Known rows, with every step that occurs
gepu > zege > figu: [ 1.56  3.38 -1.59  2.31  0.80  0.24  0.69 -1.19  2.36 -1.23  0.70  1.22
  0.23 -1.29  0.53  1.40 -0.31 -1.08 -0.63 -0.62]
gibov > gepu > zege > ruve: [ 1.66  2.06 -2.10 -0.31  1.49 -0.15  0.82 -2.31  2.18 -0.23 -3.11  0.68
 -0.84  0.01  1.05  2.59  1.79  0.43  1.15 -0.25]
figu > zege > ruve > pimibe > gepu: [ 0.72 -1.32  2.58 -1.22  1.26  1.91 -1.18 -1.72  1.20  1.80  3.49  0.11
  0.75  4.19 -0.28 -0.07 -2.13  1.15 -5.21 -1.19]
zege > mobo > gibov > gepu: [-0.25 -0.21  1.29  0.51  0.84  1.88  2.93 -0.55  0.43  3.75 -5.18 -2.10
 -0.08  2.08  0.80  1.09  1.41  2.03  0.44  1.36]
ruve > pimibe > gepu > zege > figu: [ 1.60  2.33  0.24  1.83  1.81  2.93 -0.03  0.61  1.32 -0.89  3.17  0.90
  1.23  2.67 -0.94  0.48 -2.16 -0.33 -4.57 -0.72]
pimibe > figu > zege > mobo: [ 0.32  0.83  2.59 -2.77 -0.04  0.71 -0.05 -1.44  0.26  1.37  1.20  0.79
  1.73  1.42  0.62  0.23 -0.85  3.52 -3.40 -2.59]
ruve > pimibe: [ 0.08 -0.20  1.15 -0.40  1.58  1.68 -0.76  0.98 -1.09 -0.37 -0.43  0.00
  0.42  2.38 -1.38 -0.77 -1.85  0.03 -0.91  0.37]
ruve > pimibe > figu > zege > mobo > gibov: [ 0.22  0.63  4.26 -1.97  1.29  3.10  1.97 -1.23 -0.25  3.00 -0.10 -1.46
  2.09  4.00  0.17 -0.94 -2.76  5.07 -5.22 -0.26]
gibov > gepu > zege: [ 1.49  2.82 -2.16 -0.20  0.89  0.86  1.05 -0.36 -0.07  0.13 -3.24  0.31
  0.23  0.03  0.50  2.03  1.80  0.60  1.87 -0.49]
pimibe > figu > zege > gepu: [ 0.59  0.97  1.20 -0.78  0.73  1.52  0.09 -1.40  2.33  2.87  2.44  0.94
  1.48  1.80  0.46 -0.41 -0.77  2.71 -1.74 -0.12]
gibov > gepu: [ 0.17 -0.33 -0.23  0.20  0.20  0.78  0.05 -0.30 -0.25  1.67 -4.16  0.15
 -0.06  1.02  0.37  0.98  1.85  0.41  1.96  0.03]
ruve > pimibe > figu: [ 0.27  0.03  2.20 -1.80  0.96  1.84 -0.58  0.43 -0.90 -0.80  0.06  0.83
  1.32  2.73 -0.55 -1.20 -1.99  3.08 -3.27  0.02]
mobo > gibov > gepu > zege: [ 1.17  2.77 -1.94  1.11  0.68  1.51  3.78 -1.26  0.43  2.23 -4.01 -1.82
  0.14  0.20  1.32  1.54  1.71  1.98  0.96  1.47]
gibov > gepu > zege > ruve > pimibe > figu: [ 2.00  2.03  0.24 -2.18  2.41  1.71  0.13 -1.87  1.11 -1.04 -3.08  1.51
  0.50  2.69  0.50  1.41 -0.26  3.59 -2.13 -0.15]
mobo > gibov: [-0.24 -0.09  0.44  1.22 -0.23  0.67  2.76 -0.84  0.52  2.06 -0.90 -2.22
 -0.08  0.18  0.86 -0.41 -0.15  1.42 -0.98  1.95]
gepu > zege > figu > pimibe > ruve: [ 2.14  2.48  0.23  0.36  0.28 -1.59  0.33 -3.26  1.45 -1.08  1.71  0.75
  0.07 -0.82  1.52  2.71 -1.60 -1.27 -3.67  0.73]
zege > figu: [ 0.21  0.18  0.39  2.68  0.22  0.23 -0.35 -1.23  2.23  0.23 -0.14  1.01
 -0.06 -0.34  0.42  0.39 -0.37 -1.13 -0.54 -0.02]
figu > pimibe > gepu: [ 0.51 -0.83  1.79 -0.64 -0.39 -0.44 -0.61 -0.22 -0.56  0.83  3.86 -0.63
  1.35  1.82  0.47  0.35 -1.48  1.08 -5.00  1.44]
mobo > zege > figu: [ 0.34  2.22  1.37  2.62 -0.35 -0.03 -0.28  0.02  2.27 -1.03  0.23  1.05
 -0.06 -0.91  1.33  0.35 -0.20  0.19 -0.87  0.46]
gepu > gibov: [ 0.95 -0.50 -0.18 -1.55 -0.02  0.89  1.32 -0.53  0.17  0.29 -0.45 -2.53
 -0.15  0.86  0.17  0.87  0.03 -0.29 -0.58  1.32]

Rows
[ 1.44  0.51  1.01 -2.33  0.57  2.50  1.31 -1.81  2.54  3.16  1.91 -1.63
  1.35  2.64  0.75  0.47 -0.78  2.35 -2.33  1.15] : pimibe > figu > zege > gepu > gibov
[ 1.56 -1.79  2.46 -2.73  1.22  2.86  0.06 -2.26  1.41  2.07  3.03 -2.44
  0.58  4.97 -0.12  0.85 -2.10  0.81 -5.81  0.05] : figu > zege > ruve > pimibe > gepu > gibov
[ 0.83  3.39 -0.37 -0.08  1.32  1.10  3.88 -0.32  0.71  0.65 -0.25 -2.05
  0.17  0.06  0.56  1.12 -0.36  1.46 -1.46  0.76] : gepu > zege > mobo > gibov
[ 1.77  2.38  0.51 -2.40  2.22  0.91  0.11 -1.60  1.33 -2.66  1.05  1.31
  0.57  1.77  0.21  0.41 -2.07  3.06 -4.03 -0.17] : gepu > zege > ruve > pimibe > figu
[ 1.98  1.65  0.09 -1.26  0.90 -1.30  0.13 -2.24  1.79 -1.10  4.95 -0.09
  0.57  0.83  1.22  1.92 -1.49  1.05 -5.78  1.26] : figu > pimibe > gepu > zege > ruve
[ 0.52 -0.87  1.80 -1.93 -0.52 -1.90 -0.32 -1.92 -0.88  0.18  1.02 -0.53
 -0.16  0.49  1.09  1.35 -1.29 -0.09 -2.93  1.37] : figu > pimibe > ruve
[ 0.93  1.31  3.21  0.79 -0.83 -1.79 -0.67 -1.94  1.50 -0.79  1.08  0.56
 -0.20 -0.47  2.35  1.74 -1.44  0.06 -3.97  1.91] : mobo > zege > figu > pimibe > ruve
[ 0.40  0.25  3.09 -0.63  1.12  1.61 -0.97  1.00  1.32 -1.17  2.93  0.05
 -0.07  3.40  0.08 -0.26 -1.55  2.12 -5.09  0.98] : mobo > zege > ruve > pimibe > gepu
[ 0.64  0.34  1.54  2.00  0.36 -1.25 -1.06 -2.12  1.64  0.19  0.89  0.72
  0.78 -0.02  0.96  0.79 -1.82 -0.72 -2.49  1.88] : zege > figu > pimibe
[ 0.19  2.31  0.65  1.04  1.12  1.04  0.29  1.88  2.33  0.27  1.37  0.15
 -0.21  0.78  0.28 -0.16  0.11  0.50  0.78  2.22] : mobo > zege > gepu
[ 0.85  1.39  3.16  1.96 -0.79 -0.36 -0.91 -0.13  1.74 -0.20  3.99  0.45
  1.29  0.94  1.83  0.75 -1.68  1.28 -5.83  2.15] : mobo > zege > figu > pimibe > gepu
[ 0.97  2.34  1.44 -0.46  2.25  3.77  3.23  1.36 -0.28  0.99  2.30 -2.32
  1.18  4.06 -0.99  0.13 -2.08  2.30 -5.47  0.46] : ruve > pimibe > gepu > zege > mobo > gibov
[ 1.26  0.31 -0.06 -0.91  1.28  2.30  1.32 -1.34  2.50  3.63  1.49 -2.35
  0.47  2.27 -0.09  0.85 -0.52 -0.72  0.04  1.40] : figu > zege > gepu > gibov
[ 1.16  2.33 -1.29 -0.39  0.06  1.13  1.06  0.61  0.15 -0.63  3.70 -0.07
  0.83  0.61  0.12  0.77  0.10  0.83 -3.10 -0.91] : pimibe > gepu > zege
[ 1.54  0.40  2.22 -2.82  2.21  4.13  0.58 -0.80  1.55  2.69  1.58 -1.61
  1.80  4.99 -0.65 -0.36 -2.50  2.32 -3.22  1.43] : ruve > pimibe > figu > zege > gepu > gibov
[ 1.73  0.92  2.95  0.40 -0.75  0.53  0.26 -0.70  1.82  0.08  3.55 -2.15
  1.13  1.84  1.91  1.59 -1.61  1.04 -6.40  3.23] : mobo > zege > figu > pimibe > gepu > gibov
[ 2.07  2.03  0.28  1.91  0.28 -0.13  3.22 -4.33  1.86  2.62 -3.33 -1.30
 -0.03  0.29  2.78  3.30  0.05  0.67 -2.61  2.75] : mobo > gibov > gepu > zege > figu > pimibe > ruve
[ 1.49  2.56 -0.98  2.25  0.24  1.27  0.73 -0.41  2.42 -0.47  3.56  0.89
  0.78  0.22  0.30  1.22 -0.26 -0.30 -3.71 -1.02] : pimibe > gepu > zege > figu
[ 2.29  2.12 -0.08  0.64  0.46 -0.84  0.39 -3.48  1.28  0.46 -2.40  0.86
  0.02  0.08  1.97  3.73  0.21 -0.74 -1.66  0.71] : gibov > gepu > zege > figu > pimibe > ruve
[ 1.01  1.98  0.43 -0.50  1.12  2.00  1.59  1.35  2.53  0.51  0.93 -2.41
 -0.39  1.44  0.51  0.73  0.13  0.16  0.21  3.44] : mobo > zege > gepu > gibov
[ 0.55  1.17  3.46 -2.01  1.12  0.73 -0.88 -0.31  1.32 -2.41  0.50  1.13
  0.22  2.18  0.93 -0.54 -1.91  4.40 -4.34  0.96] : mobo > zege > ruve > pimibe > figu
[ 1.44  2.93 -1.42  3.78  0.85  1.75  3.46 -2.42  2.66  2.40 -4.25 -0.83
  0.09 -0.09  1.73  1.89  1.31  0.77  0.39  1.53] : mobo > gibov > gepu > zege > figu
[ 0.28  0.41  2.75 -1.26 -0.02  2.15  2.76 -2.55  0.53  5.12 -3.81 -1.29
  1.62  2.63  1.85  0.80  0.79  5.59 -2.37 -0.49] : pimibe > figu > zege > mobo > gibov > gepu
[ 1.97  3.48 -0.46  1.63  0.96 -1.24  0.03 -2.14  1.80 -1.28  1.79  0.87
  1.09 -1.10  1.14  1.88 -1.83 -0.71 -2.51  1.25] : gepu > zege > figu > pimibe
[ 1.75  2.01  0.62 -0.89  2.24  2.41  2.89 -2.71  1.62  0.94 -3.89 -0.73
  0.40  2.96  1.40  1.05 -0.34  4.99 -3.02  1.76] : mobo > gibov > gepu > zege > ruve > pimibe > figu
[ 0.16 -1.03  1.86 -0.54  0.98  2.73 -0.71  1.77 -1.05  0.33  2.43 -0.24
  1.02  4.10 -1.47 -0.86 -1.71  0.71 -3.94 -0.07] : ruve > pimibe > gepu
